Known rows, with every step that occurs
q y h v: [ -4 -11  -8  13   3   3 -15  -9 -13  15   4 -17  -2   0  10  -3   7  -7
   9  -9   6 -12   5   5  -3   5  16   4  -1  25  13 -24  10   5  -4   4
  -7 -11   5]
q v: [ -2  -4  -8  18   6   1  -6  -7   2   8   6  -2  10   3  14  -3   0  -8
   9  -2   2  -8   4   9  -1  -2  21  10  -6   1  -1   0  10 -10  -2  -5
  -4 -10   9]
p q y v h: [ -3  -7   8   3  -1   4  -5 -17  -9   0  13   3  -4  -2  18  -9  -4 -12
  -1  16  -1  -9   0   4 -13   4  12  15   9   4  10 -18   9  -1  -6   6
 -10  -7   8]
y v h p q t: [-13 -19  17   1 -21  -3   2  -6  -4  -4  -3  -6  -2   5  14   1  -4 -17
   5  -7  18 -16  -1   0  -8   6  28  13   8  15  17  -4   5   5 -12   3
   6  -4   7]
h t: [  8  -6  -1 -12  -8  -5  -1  -2 -17  15 -13   0  -4   5  -2   4  10 -12
  12  -1  -8   0   9   3  -5   1  17   8  12  -7  -3  -6  -7   9  -6  -8
   5 -14  18]
p h: [  3   2  14   4  -5  -2   3 -15  -5   9   0  -7   0 -11  -1   2   4 -15
   2 -10   4  -4 -12   4  -2  11  20  -9  -1  10   4   7   1 -11  -3  -1
  10  -5   6]
t p q: [  3 -18  23   5 -22  -1  10  -4   1   5   2  16  14  -5   9  -9  -3 -21
  -4  10  13  -1   4 -12  -9  -7  26   5   0   3  12   2  -2   0 -10  -2
  11  -9   6]
v h t p q: [  6 -18  26  -6 -26  -2  10  -8  -6  10   1  18   8  -1  12 -11   0 -26
   4  12   4  -1   5 -12 -11  -5  26   8   8  -2  13  -2  -5   6 -14  -1
   8 -13   8]
v h p q: [ -2 -12  22   3 -21 -11   8 -14  -4   2  -6  11  -6  -7   5  -4   5 -20
  13  -4   3  -3  -2  -4 -10  -1  20  10   1   9  19  -1   3   2  -5  11
   6  -5  -3]
q v h: [  1   3  -3   6   3   5   1 -19  -2   5  10   6  -1  -2  13  -8   2  -3
  19   2  -7  -3  -6   5  -5   4   7  12   7   3   3  -6  14 -13  -2   3
  -6 -13   5]
q t h: [ -5 -11   8   9  -2   1   3  -3  -2   9  -3  -2   4   5  16   6   1  -5
   1  -6  14   7 -12   0 -13  11  25  -1  23  16   7  -1   9 -12  -7  -7
  -1 -16  13]
y v h t q p: [-10 -21   6   5 -18   3  -7 -24 -14  13  14  15   8  -3  10  -2   0 -17
  12   0  12 -11 -14   5 -10   7  27  28   7 -16  13   2   3  -1  -6  -9
  -1 -10  16]
p q v h: [  1  -2   7   7  -5   2   3 -18  -1   6  11  11   0  -1  17 -10   1 -13
  18   6  -4  -4  -2  -1  -7   1  13  12   3   4   6  -5  13 -10  -3   6
  -5 -10   2]
h p v: [  5  -1  12   8 -11 -16  -2 -23   3   5  -4  -4  -2  -8  -4   6   5 -18
  17 -16  -7 -11   5  15  -4   1  17   9  -3  -8   1   7  -7   4  -6   7
   1  -5  10]
t q: [  1  -8 -12   6 -10  10   0 -11  -7  14   4  19   7  -6 -12  -2  -1   2
   0   0  13   2  -5  -2  -7   5  13   5   2  -7  13   3   2  -8   3 -14
   9  -5  12]
h t p q y: [ -1 -29  13   8 -14   0   2  -1 -16   5  12   5   8   1  16 -12  -8 -30
 -13  20  12   4  17  -5  -7 -11  39  20   1   6  15   1  -3  11 -15  -9
   1 -17  10]
t q p h: [ -7 -13  19  12 -17   1   0 -25  -8  12  12   3   8 -13   3   0   1 -22
   6 -12  16  -7 -22   4  -4  13  32   5  -3   2  13  16   3 -12  -5  -6
  12  -5   7]
h v: [  0  -6 -15   4  -1  -1  -8  -3  -4  12  -6  -5  -2  -2   0   2   9  -6
  17 -14   2 -10   1   5  -4   0   5   1  -3   9   7 -12   1  -2  -6   5
   6 -12   4]
t q y v h: [ -4  -7  -2   2   1   9  -7 -20 -11   2  15   6  -2  -3  12  -8  -5  -4
  -1  13   0 -10  -4   8 -13   7  10  15  11   0  12 -16   9  -4  -4   3
  -9  -8  13]
p q v: [ -3 -11   6  19  -5  -2  -2  -7   4   9   7   5  12   4  19  -7  -1 -21
   6   4   6  -9  10   0  -4  -7  29  11 -11   3   5   2  10  -6  -3  -2
  -2  -8   5]
h t p: [  5 -14   8  -8 -17   2   4  -6  -9  10  -2   8  12   1   5  -5   3 -12
   4   3   0  -1   1   0  -6  -1  21   7  16  -8   4  -1  -9   4 -15  -8
   7 -17  21]
v h: [  7   5   0  -4   0   3   5 -15  -5   3   3   8  -9  -8   3  -4   3   1
  15   1  -7   5  -9   1  -7   6  -1   7  12   3   2  -7   8 -10  -2   2
   2 -10   5]
y h: [  5   1   6  11   6   2  -6 -12  -8  12  -2 -11   2  -4   5  -1   6   7
   0  -4   6  -3  -1   2  -3  13  12  -1   8  19   4 -21  15   0   7  -5
  -7  -2  11]
t q v h: [ -1   0  -7   7  -2  10   1 -23  -5   9  15  15   2  -2   8 -10   0  -2
  19   4  -2  -2  -8   3  -7   5   9  13   6  -1  10  -3  13 -14  -1  -1
  -4 -11   6]
p q: [  5 -10  16   5 -14  -5   6  -1  -1   7  -5  11   4  -4   4  -3   0 -19
  -1   6  10   1   8  -9  -7  -5  21   5  -4   4   7   0   1   1  -2  -2
   9  -5   2]
p q t h: [ -6 -15  18  10 -10  -1   6  -3  -1  10  -2   4   6   5  19   4   0 -14
  -1  -2  17   6  -8  -5 -15   8  31  -1  20  17  11   0   8  -8  -8  -6
   1 -14  10]
p v h t q y: [  1 -19  -5   4  -9   7  -3 -15 -22  13  18  10   2   0   2  -8  -6 -19
  -3  15   5   3  13   3  -8  -1  30  22   5  -6  14   1  -3   8  -8 -14
  -2 -15  14]
q y v: [ -8 -14  -3  11   7   2 -16  -4  -9   1   7 -11   5   2  16  -2  -8 -10
 -19  11   8 -18   8  13 -11   1  22  15   1   1   6 -18   4   4  -5  -3
 -11  -5  19]
y q v h t p: [  2 -16   9 -10 -20   9   4 -18  -9   9   6  13  15  -1  13 -10   0 -10
  13   5  -3  -3  -4  -4  -7   4  19   9  16 -12   8  -7  -4   0 -16  -6
  -2 -17  21]

Rows
[  2 -11  18  -6 -17  -6  -2 -16 -19  16  -3  -4  -3   0   6   4   9 -29
  15  -8  -3  -7  -5   5  -4   8  31   8   7  -5   2   5  -7   5 -11  -6
   8 -13  15] | q p h t
[ -1  -4  -7   9   1   1 -13  -9  -8  16  -3 -14  -2  -1   6   0  11  -1
  16 -15   3 -14   1   5  -3   8   8  -3   1  21  10 -26  10   1  -1   7
  -3  -8   4] | y h v
[ -8 -19  -6   8  -1   6 -17  -8 -16   8   9  -2   8   5  11  -3  -7 -12
 -18  14   9 -20  10  11 -13   3  26  16   4  -7  13 -16   0   8  -5  -7
 -10  -6  23] | h t q y v
[  6   1  15   2  -7  -3   2 -30   0   5  14   8  -3  -9   9  -3   1 -15
  23  -1  -8  -3  -8   8  -7   5  10  19   8  -9  -2   3   5  -5  -6   5
  -2 -10   6] | q p v h
[ -4 -23  12  12 -11  -5   2  -8 -14   0   9   3  -4  -4  12  -8  -4 -26
  -4   9   9   2  10  -1  -7  -7  34  22  -2  14  20   0   3   7  -9   0
  -1 -12   1] | v h p q y
[  9   4  13  -3  -9   1   6 -26   1   5  11  11   2  -9   6  -7   0  -9
  17   4 -11  -1  -5   5  -8   4   5   8  13  -8   0  -1   1  -5  -9   5
  -1 -11   9] | t p v h
[ -4 -17   6   1 -15   8   7  -2   0   0   4   1  15   0  10  -4  -7  -5
  -4  -1  17  -3  -5  -1  -4   2  23   7  13   5   8   3  -1  -2 -18 -10
  11 -13  17] | q t p
[ -7 -11   4   9 -11  -3  -9 -16  -7  13   4 -10   0  -7   8   3   9 -23
  20 -22   6 -17 -13   7  -2   7  20   1  -7  12  11   0   2  -7 -10   9
   8 -11   2] | q p h v
[ -1 -21  -9   4  -7   9  -3 -11 -25  12  16  11   0   1   2  -8  -5 -14
  -5  15   7   5  10   1  -7  -1  29  22   7  -1  16  -1   0   6  -7 -15
  -1 -16  13] | v h t q y
[  5  -3  15  -7 -16   6   6 -28   1   2  12   8   6  -9   9  -6  -4  -8
  16   0  -2  -3  -6   0  -8   9   8   9  14  -7   4  -3   2  -4 -12   1
  -2  -9  12] | y q t p v h
[ -5 -10  -6  13  -9   6  -6 -18  -9  19  11   8  12   6   8  -5   1 -16
  12  -1   4 -12   1   6  -4   4  30   9  -3  -7  10   4   4  -7  -3 -10
  -1 -11  14] | p h t q v
[ -6 -22   8  -3 -22  14   5  -7   0  -1   5   3  21  -4  10  -3 -10  -2
  -4  -3  22  -3  -7  -7  -4   6  22   4  12   1  12  -2  -1  -3 -18 -14
   7  -9  20] | y q t p
[-12 -22  12  16  -3  -3 -13  -9  -9   2   6  -6   5   3  22  -3  -6 -21
 -18   9  10 -18   6   8 -16   0  34  14   4   7  18 -17   4   5  -7   5
 -14  -6  15] | t h p q y v
[ -4 -18   2  13  -6   3 -12 -10 -11  15   8 -10   4   0  15  -8   4 -13
   6  -4  10 -13   6   1  -5   3  22   5  -1  24  19 -23   8   6  -8   5
  -5 -12   4] | t p q y h v
[ -3  -8  -7   9  -1  -1  -7  -7  -4  17  -6  -1   0   0  10   4  11  -8
  17 -14   2  -4  -7   4 -11   4  12  -5   9  14   9 -12   4 -10  -6   6
  -1 -17   6] | t h v
[ -8 -13  -6   8  -5   1  -6  -4  -4  14  -4  -8   0   4  13   5   8  -9
  17 -17   8  -7  -7   4 -10   7  17  -2  11  19  12 -11   5  -7 -11   4
   1 -17   6] | q t h v
[  4  -7  16  11 -10 -11  -4 -23   4   9  10  -1   9  -8   7   3  -1 -25
  13  -7   0  -7   2  12  -4   0  23  19  -4 -16  -7  13  -2   1  -7  -2
   1  -7  11] | q p v
[  4 -12  17   0 -21   2   2 -19   6   4   9   0  18  -5   7  -1  -8 -16
   4  -4   7  -8   5   3  -5   4  21   6   5 -13   0   6  -7   3 -16  -8
   3  -7  18] | y q t p v
[  6  -3   0 -10  -6   0  -1 -14 -16  14  -2   4  -6   8  10  -3   8 -15
  24   3 -14  -4   5   6  -6   3  14  14  15  -7  -2  -8   1   4  -8  -2
  -4 -17  15] | q v h t
[ 11   9   8  -3  -3  -2   5 -25  -1   5   8   6  -5  -8   3  -3   2  -9
  19   1 -13   1  -2   6  -7   5   1   9   9  -6  -3  -2   3  -5  -3   5
  -1  -9   7] | p v h
[ -3 -10  19   7 -17 -12  -1 -27   3   6  -3  -3   5  -7   6   9   2 -18
  15 -19   1  -9  -2   9  -8   9  25   6   7  -5   8   4  -3   1  -8   3
  -5  -7  14] | y q t h p v
[-10 -18  16   0 -22  -4   7  -4  -4  -3  -3  -3  -4   3  10   1  -3 -17
   8  -9  18  -8  -1  -3  -6   4  27  13   8  17  16   2   5   5 -12   0
  11  -6   4] | v h p q t
[-13 -12   3   6 -10  -4  -6 -24 -11  -1   2   2  -8  -6   5  -2   3  -6
  11 -10   0 -14 -11  12 -10   7  16  18   9   5  23 -10   4   0  -5  11
  -7  -7   9] | t q y v h p
[  6  -7  16   4 -16  -2   3 -16   6   5   9  -1  15  -2   6  -1  -6 -19
   5  -3   4  -9   6   8  -4   1  23   8   5  -9  -2   9  -7   3 -16  -5
   6  -9  17] | q t p v
[ -2  -4  -1   4  -7  -2  -7 -11  -7  14  -2 -11  -4  -6   1   2  11 -16
  18 -19   2 -14  -7   6  -2   8  14  -8  -6  15   9  -5  -1  -6  -7   9
   9  -9   2] | p h v
[  7  -4  12 -11 -12  -5   0 -11 -19  17  -9  -6  -6   1   0   4  10 -23
  11  -6  -8  -5   0   5  -4   9  24  -1   9  -1  -1   0  -8   5  -8  -5
   8 -12  16] | p h t
[  2  -5  21   4 -14   2   6 -18  -3   7   5  -1  11 -12   4  -3   1 -17
  -2  -7   7  -5 -16   1  -4  10  24  -9   3   7   9   9  -3 -12 -10  -1
  12  -8  11] | t p h
[  3 -12   9  -7 -15   5   5 -14  -9   9   6  12  11   2  13 -10   2 -13
  13   6  -5  -3  -3   2  -7   0  20  11  17  -8   6  -4  -3   0 -17  -3
   1 -20  18] | q v h t p
[ -7  -9 -14  20  -2   9  -6 -13  -1  13  13  11  15   2   7  -6  -3  -5
   8   0   9  -8   1   6  -3   1  23  12  -6  -5   9   3   9 -11   0 -10
  -2  -9  11] | t q v
[  1  -8  15  14 -12 -11  -7 -29  -4  10   7  -6   2  -7   0   1   2 -16
  10 -12   0 -12   7  14  -5   7  26  13   0   0  11   0  -1   9  -3   3
  -7  -5  12] | t q y h p v
[ -5 -14  24   4 -20 -11   3 -16  -3   1  -5   9  -4  -5  10  -4   4 -20
   9  -3   3 -12  -2  -2 -12   0  21  11   1   8  20  -7   3   3  -6  13
   1  -3   1] | y v h p q
[ -5 -14 -11  14  -1   6 -15 -12 -15  17   8 -10   1  -1   7  -5   5  -5
   9  -8  10 -12   4   5  -4   6  16   5   0  22  18 -23  10   4  -3   2
  -6 -10   5] | t q y h v
[ -3 -22  -4   6 -10   7  -4 -11 -25  14  15   5   3  -1   1  -6  -5 -20
  -9  11  11   2   9   2  -6   1  35  16   2   1  17   3  -2   6  -8 -17
   2 -14  14] | p h t q y
[ -6 -12   4   3 -15   3  -3 -12  -5  11   2 -11   4  -4   8  -1   5 -18
  15 -19   9 -18  -9   4  -3   8  20  -7  -1  18  14  -3  -1  -5 -16   8
  12 -12   5] | q t p h v
[ 10  -9  19   3 -14  -4  -3 -21  -6  14  10  -2  13   0   8  -5  -1 -24
   4   4  -5  -8  13   8  -5   1  28  11   8 -11  -1  -1  -8  12 -14  -4
  -5 -13  20] | q y h t p v
[ -3 -16  15  15 -12   1  -2 -12  -2  13  10   5  19   8  25 -12   0 -24
   7   7   6 -13  10  -2  -5  -4  35  11  -2   4  10  -4   8   0  -8  -2
  -7 -11   9] | y h t p q v
[  4   0  17  11  -9 -15  -5 -27   1   8  -2 -10  -1  -7   0   4   6 -14
  15 -18  -6 -14   4  15  -4   6  19   8   1   0   3  -2   0   7  -2   7
  -6  -3  10] | y h p v
[ -5 -13  23   0 -21   8   6 -18  -4   4   7  -5  14 -11   8  -2  -4 -16
  -2 -11  17  -8 -17  -3  -4  15  28  -8   6   9  12   6  -2 -10 -15  -7
  12  -6  14] | y q t p h
[-10 -15   5  17  -8  -5  -6 -20 -15   6   0  -8  -4  -6   2  -1   4  -3
   5 -15   9  -9  -5   9  -4   9  28  14   5  19  25 -11   8   6   0   1
  -7  -6   8] | t q y h p
[ -8 -10  10  12  -7 -13   2 -16  -3   5 -13   0  -6  -6   4   8  10  -6
  14 -22   1   0 -17   8 -11   7  22   5  14  11  17  -1   3  -8  -3   7
  -2 -13   8] | t h p
[ -3  -4   1   2   5   6  -7 -17 -10   0  12   0  -5  -3  15  -7  -4  -5
  -1  12  -3 -10  -3   9 -12   6   9  15  11   3   7 -19   9  -3  -5   5
 -10  -9  12] | q y v h
